What can hang from each mark:
X: E R
Y: L N
F: E
R: N
N: E R Y
L: E Y
E: F L N

Known rows, with every way that one mark hangs from another:
R(N(E Y)): [ -3.9 -15.3  -6.2  19.5   7.2  38.0 -30.9  57.8 -14.0  19.9   7.7   6.0
 -11.0  -5.4  27.8  -7.0   8.0 -25.6   9.2 -13.3  12.9  -4.0]
F(E(L(Y))): [ 22.4   9.6   2.9  24.4 -10.9  -6.4  29.4  -9.0   4.6 -13.6 -15.8   6.0
   4.6  25.0   6.2  13.6  10.3  10.0  67.8  -8.5   1.4  -5.3]
Y(L(E(F)) N(R)): [ 22.6 -16.5  -1.6  31.3   1.8  43.5   1.0  -6.8   9.0  -0.5 -12.5  -8.3
  12.1 -18.8  -2.3  -2.6   9.1 -23.3 -18.3  -5.3   1.5  13.5]
R(N(Y(L(E)))): [ 11.1 -25.2   0.2  30.2   7.5  33.9 -27.0  31.7  -6.5  17.5   0.3  -5.2
  -4.6 -13.8  30.0  -6.0  11.6 -28.4   4.1 -19.4   8.3   1.2]
X(E R(N(Y))): [  7.0  -7.0   2.6  20.9   0.3  35.7 -34.1  31.7 -27.9  -2.9  14.1   1.4
  -9.6 -10.0  26.3 -18.2   8.8 -30.6   4.6 -42.9  19.1  15.9]
F(E): [ 16.7   3.2 -19.0  23.9  -8.0  -9.5  25.9   5.6  -9.7 -16.4  -2.9   5.5
   6.8  21.4   6.6  10.2  17.1  -2.4  41.0  -4.4  -1.7   0.0]
E(L(Y) N): [ 14.4   1.7  -7.2  19.5  -4.6 -31.6   5.4  -3.7  12.9 -21.1 -25.9   2.9
 -10.0  12.1   3.1   3.0   0.7  10.1  33.9 -13.0  11.3 -11.8]
R(N(Y(L))): [  1.9 -17.5   4.3  27.4  10.1  29.6 -28.5  30.2  -5.8  15.1   8.0  -3.6
 -15.3  -4.4  32.3 -10.0   7.1 -37.3  13.6 -21.0   9.8   6.4]
N(E R Y): [ -5.5  -8.1 -13.3  19.1  10.8  -1.2 -24.1  48.7  -2.5   9.2  10.2   8.7
  14.5  -7.2   7.6  -3.7   9.9 -35.5   2.7   6.0  11.8   7.3]
X(R): [ 18.8 -16.9  -9.0  21.9  -3.2 -18.6  -2.0  25.8 -14.7  -8.8  -1.6   0.8
 -22.8   3.7  -0.4  -4.6  -1.3 -20.9  24.0 -29.9  -1.2   7.4]
E(L): [ 11.3   1.5  12.7  23.9  -6.6  -4.3   7.1   2.3   1.9 -13.8 -30.2   1.6
  -6.4  16.1  15.1   4.3  -1.8   3.9  25.5  -6.3  11.3  -8.4]
L(E(F N) Y): [ 29.7  -7.2 -36.0  26.9 -12.7   3.0  -4.9  -5.7   1.4   3.2 -10.4   0.8
  11.8 -12.7  -2.9  -0.6  10.3  17.7   7.2 -11.6  -2.8 -14.7]
E(F N): [  4.2   6.0 -27.5  20.0  -5.4  -4.4  -5.5  -6.7  -4.6 -12.6  -0.9   5.7
  -9.5  11.0  11.1 -10.8  12.6  -1.7 -16.0  -9.3  -0.9  -6.2]
R(N(Y(L(E(F))))): [  9.4 -18.4   3.8  29.4   4.8  49.3 -31.2  21.8  -6.5  24.1   4.4  -3.8
  -5.3 -12.9  34.5 -10.3  14.3 -25.9  -3.4 -20.3   3.5   0.4]
E(F L(Y) N): [ 10.7  13.7  -0.5  20.3  -9.9  -1.2  -2.7 -24.6  13.6  -9.3 -18.0   5.8
 -11.8  14.7  10.1  -6.4   6.2  14.5  18.6 -14.9   3.1 -12.7]
Y(N(E)): [  0.8  -4.7 -29.0  21.8  -1.9  31.2  -2.6  40.3  -4.8   3.4 -10.2   4.6
 -13.8  -1.5  -5.2   0.1   0.9  -9.4  -3.8  -1.7  11.8   5.1]
L(Y(N(E(F) R))): [ 12.4   1.4 -17.0  17.9  -0.7  35.9  -5.0   7.1   4.6   5.0   4.6   4.4
   2.9  -7.3 -12.8  -2.0  -4.2 -11.0  29.2  -4.4   9.4   4.8]
R(N): [ 14.0 -17.7   3.1  18.6   2.1  29.3  -6.6  18.2 -16.5  -7.9  -1.9  -1.5
  -5.2   2.8  22.2  -1.4   0.6 -14.1  23.1 -17.0  11.7 -10.3]
F(E(L)): [ 18.2   7.1   6.0  23.7 -10.5  -6.7  30.1  -3.9  -0.1 -19.6 -20.6   6.7
   4.7  28.0  12.1  13.7  15.9   7.4  46.0  -4.4   1.6  -5.3]
E(F L N): [  6.4   9.7   3.5  19.2  -9.0  -1.6   0.1 -18.4   6.7 -16.7 -23.0   6.3
 -12.2  17.9  17.2  -5.8  11.6  11.5  -9.8 -10.8   2.5 -12.4]
N(E(L) R): [  3.6  -4.0  24.4  17.5  -0.3  -3.8   6.1  28.1   1.1 -17.5 -21.2   7.4
  14.4   8.9   9.5   4.2  -0.9 -16.0  28.3   2.5  12.8  -5.4]
E(F L N(R Y)): [  6.1   2.9   6.2  15.8   3.9  -1.0 -18.1 -21.6  14.5 -12.0  -7.1   9.5
   8.5   4.7  14.4  -6.5  20.3  -7.0 -24.2  -2.6   7.5  -5.6]
Y(N): [ 12.7  -7.8 -30.6  21.5   0.0  26.4   0.6   9.3  -2.6  -6.2  -8.4  -0.7
  -9.0  -2.5  -9.1   3.0   0.3  -6.7  -5.6  -3.4  12.8   4.2]

Rows:
[ -6.3  14.1  12.8  23.2 -12.8  25.8  -4.5  26.8  -2.5   8.1 -22.1  10.2
 -13.1  16.8  22.1  -7.1   3.1   1.2  15.5  -6.6   1.8  -6.4]	N(E(F L))
[ 17.4 -18.3  -8.6  33.6   0.5 -27.0   5.7  15.6   4.1 -15.4 -18.7  -7.6
   9.6  -8.3   9.6  -2.1   9.3 -22.8   2.7 -10.4  -0.5   4.9]	Y(L(E(N(R))))
[  7.2 -13.6 -31.7  15.1  12.9 -36.6 -16.0  11.5   3.0 -19.4   7.9   5.4
  12.4  -5.5   0.7  -1.7  16.0 -23.9 -16.7  -0.2  11.9   1.1]	E(N(R Y))
[ 11.0 -11.7  -0.1  27.0   9.4  17.3   3.9   2.8   9.8 -12.6  -6.2  -8.0
  -2.6  -5.8  -3.6  -3.6  -1.2 -40.0   6.0  -7.6   8.7  21.8]	Y(L N(R))
[ 31.6  -3.4 -23.1  30.1 -15.4  24.1  -5.4  -5.6  -3.4  14.9  -9.8  -0.7
  14.4 -12.5   1.0   0.9   4.0  15.8  23.4  -9.6  -2.3 -12.8]	L(E(F) Y)
[ -2.1  32.2  16.1  26.8 -17.7  41.3  -8.1 -15.5 -11.2 -14.8 -18.5   4.7
   6.2  13.6  32.1 -15.1   5.4   6.0   2.2 -13.5  17.8   1.4]	X(E(F L))
[ 17.6  -0.3  32.5  19.9  -8.3  35.9 -14.3   9.7 -16.8 -15.2  -8.4   0.2
 -11.4  -0.5  23.3 -12.4  -3.1 -10.7  45.3 -49.1  21.1   5.5]	X(E(L(Y)) R(N))
[ -4.0  -0.9   4.9  27.0   4.9  42.3  -4.3  19.8   7.9   4.4  -2.7  -1.4
  -9.0  -4.0   3.4 -11.5   2.8 -39.9  -1.6  -7.3   1.9  22.1]	Y(L N(E(F) R))
[ -6.6   5.0  16.3  18.9   4.5  25.6 -26.3  23.1   6.3  14.3  -1.4  11.5
  11.9   0.1  18.7  -6.6  13.0 -21.0  -3.8   3.3   8.2   2.0]	N(E(F L) R Y)
[ 13.3  -5.0 -21.3  18.4   2.3  20.0  -0.8  17.1   4.8  -0.4   0.9   2.2
   3.7  -8.1 -17.2   3.0  -7.4 -13.3  36.8  -3.6  13.5   4.0]	L(Y(N(E R)))
[ -1.9   5.8 -38.0  20.9   1.3  -0.9 -26.8   2.7   0.0   5.3  10.8   7.5
 -10.4   2.6  14.5 -13.7  21.2  -9.9 -32.6  -7.4   0.7  -0.4]	E(F N(Y))
[  5.0   1.1 -32.2  28.1   1.3 -30.0   9.7  15.2   3.1  -9.5   4.2   5.6
  -4.1  16.4  11.7   2.3  28.6 -18.2  16.8  -9.0  -4.7  10.2]	F(E(N(Y(L))))
[  4.0  12.9 -13.2  21.0 -12.3   5.6 -16.4   4.7 -21.7 -21.6   6.1   5.9
 -12.8   2.4  14.8 -23.3  13.4 -13.8 -13.1 -38.7   7.2  14.4]	X(E(F N) R)
[  3.2  -2.9 -14.2  21.1   3.3 -27.7 -13.6  11.3  11.7 -10.4 -20.2   6.1
 -10.6   7.6  13.8  -0.1  14.6  -1.6 -10.3  -6.6  12.1  -6.1]	E(L N(Y))
[ 16.8 -10.4 -14.2  37.0  -4.7  48.0  -2.4   5.2   6.3  12.4 -18.3  -8.5
  -8.2 -14.5   3.8  -5.7   9.3 -13.5 -19.4 -11.5  -2.5  12.4]	Y(L(E(F)) N)
[ -2.1   0.7 -14.0  22.5   9.3  -8.9 -23.7  -5.8   8.6  -3.2  14.4   2.3
   0.3  -2.0  15.3 -16.4  19.8 -34.1 -24.2  -7.6  -0.2  11.4]	E(F N(R Y(L)))
[ 12.5  -5.0  -1.1  40.0  -8.6  13.0  -1.4   9.9  -1.3   9.4 -16.9  -7.2
  -2.8  -2.8  20.1  -9.6   6.7 -15.4   5.5 -14.2  -7.3   6.3]	Y(L(E(F)))
[ -1.2   2.7   5.2  17.5  -1.1  17.5  -5.1  21.3  -7.9  -5.8   2.3   8.7
  14.4   4.4   9.7  -7.0   4.2 -22.2  10.7   2.4   3.0  -1.2]	N(E(F) R)
[ 10.3   9.7  18.7  23.9 -12.8   6.2  -6.6  12.1 -16.8 -22.1 -17.1   3.2
  -9.7   7.0  18.6 -12.0   0.5  -9.1  20.0 -36.5  16.8  11.7]	X(E(L) R)
[  7.0 -11.4 -16.7  16.1   5.0  27.4   0.9  28.5  -2.0 -10.7  -5.3   4.2
   7.2  -6.6 -12.2   3.6   1.5 -19.6  -2.9   3.9  14.9   6.4]	Y(N(E R))
[ 23.0 -16.5 -30.3  23.2  -0.6   1.7 -16.9  -0.6  -0.7  -1.8  -3.9   3.8
  27.9 -18.7   4.1   0.0  25.2  -0.7 -40.4   1.1   0.9  -9.5]	L(E(F N(R Y)))
[ -5.6  26.2 -22.7  23.4 -12.5  16.1 -12.3  -5.8 -15.5 -22.7  -0.7   4.9
   5.5   8.0  23.9 -19.2  13.5  -2.1 -18.7 -13.9  14.2   4.2]	X(E(F N))
[ 16.5  -1.7  -6.0  17.1   2.8 -28.4  16.4  -6.3   9.7 -27.2  -7.6  10.6
  17.8  16.9   6.5  12.8  28.9  -5.5  17.3  -0.1   4.6  -2.9]	F(E(L N(R Y)))
[ 10.0  -4.0 -21.5  23.3   7.1 -33.8  11.3   5.5   5.4 -20.2   8.8   5.3
  12.2  12.5   7.2   3.9  29.4 -26.4  17.2  -4.0  -1.8  10.8]	F(E(N(R Y(L))))
[ -4.7  -5.0 -34.1  28.1   8.1 -34.5 -19.0  26.4   5.9  -0.3   1.3  -0.4
 -17.2   1.2  14.5 -10.9  13.9 -28.5  -9.8 -11.8   4.2  10.9]	E(N(Y(L)))
[  7.4  -0.7  21.2  16.8  -1.5  -3.5   4.6  23.3   5.4 -11.2 -16.8   6.9
  13.7   5.4   3.6   3.7  -6.5 -12.1  51.0  -0.7  13.8  -4.9]	N(E(L(Y)) R)
[ -4.7  -4.4  10.8  19.0   8.0   1.0 -20.5  38.9   6.2   5.4  -8.2  10.3
  13.4  -1.3  13.2   0.9   9.0 -24.7   8.2   5.2  15.0   1.5]	N(E(L) R Y)
[ 12.0   3.2  15.1  14.8  -2.0  -5.7   2.7 -30.8  10.1 -30.3 -18.0   7.1
   9.1  13.4  11.7  -2.9  12.1   0.9  -8.9  -4.7   6.0 -11.3]	E(F L N(R))
[ 11.6 -13.6  -1.5  32.2   8.8   7.6 -22.8   6.7   6.5  12.0   5.0  -3.1
  21.8 -18.1  14.5  -6.8  15.7 -37.0 -11.9  -2.4   1.5  12.7]	N(R Y(L(E(F))))
[ 16.8   3.9  -8.7  20.8  -8.6 -28.4  30.2  -4.5   4.1 -30.8 -20.8   8.5
   2.5  27.7   8.3  12.8  22.3  10.2  29.8  -6.2   1.2  -8.2]	F(E(L N))
[ 19.5   9.9  17.0  19.3  -6.3  45.0  -0.2 -35.6  13.9  -1.6 -14.8   2.8
   1.0   4.6  -0.8  -0.5  -1.6   6.2  23.4  -7.4   8.9  -4.4]	E(F L(Y(N(R))))
[  6.2  -1.0   7.4  15.4  -0.6  49.0  -1.2   7.3   6.3  -5.7 -15.1   7.2
   4.0   0.4  -3.1   0.6   3.7  -9.2  -8.0   2.0  12.2   2.0]	Y(N(E(F L) R))
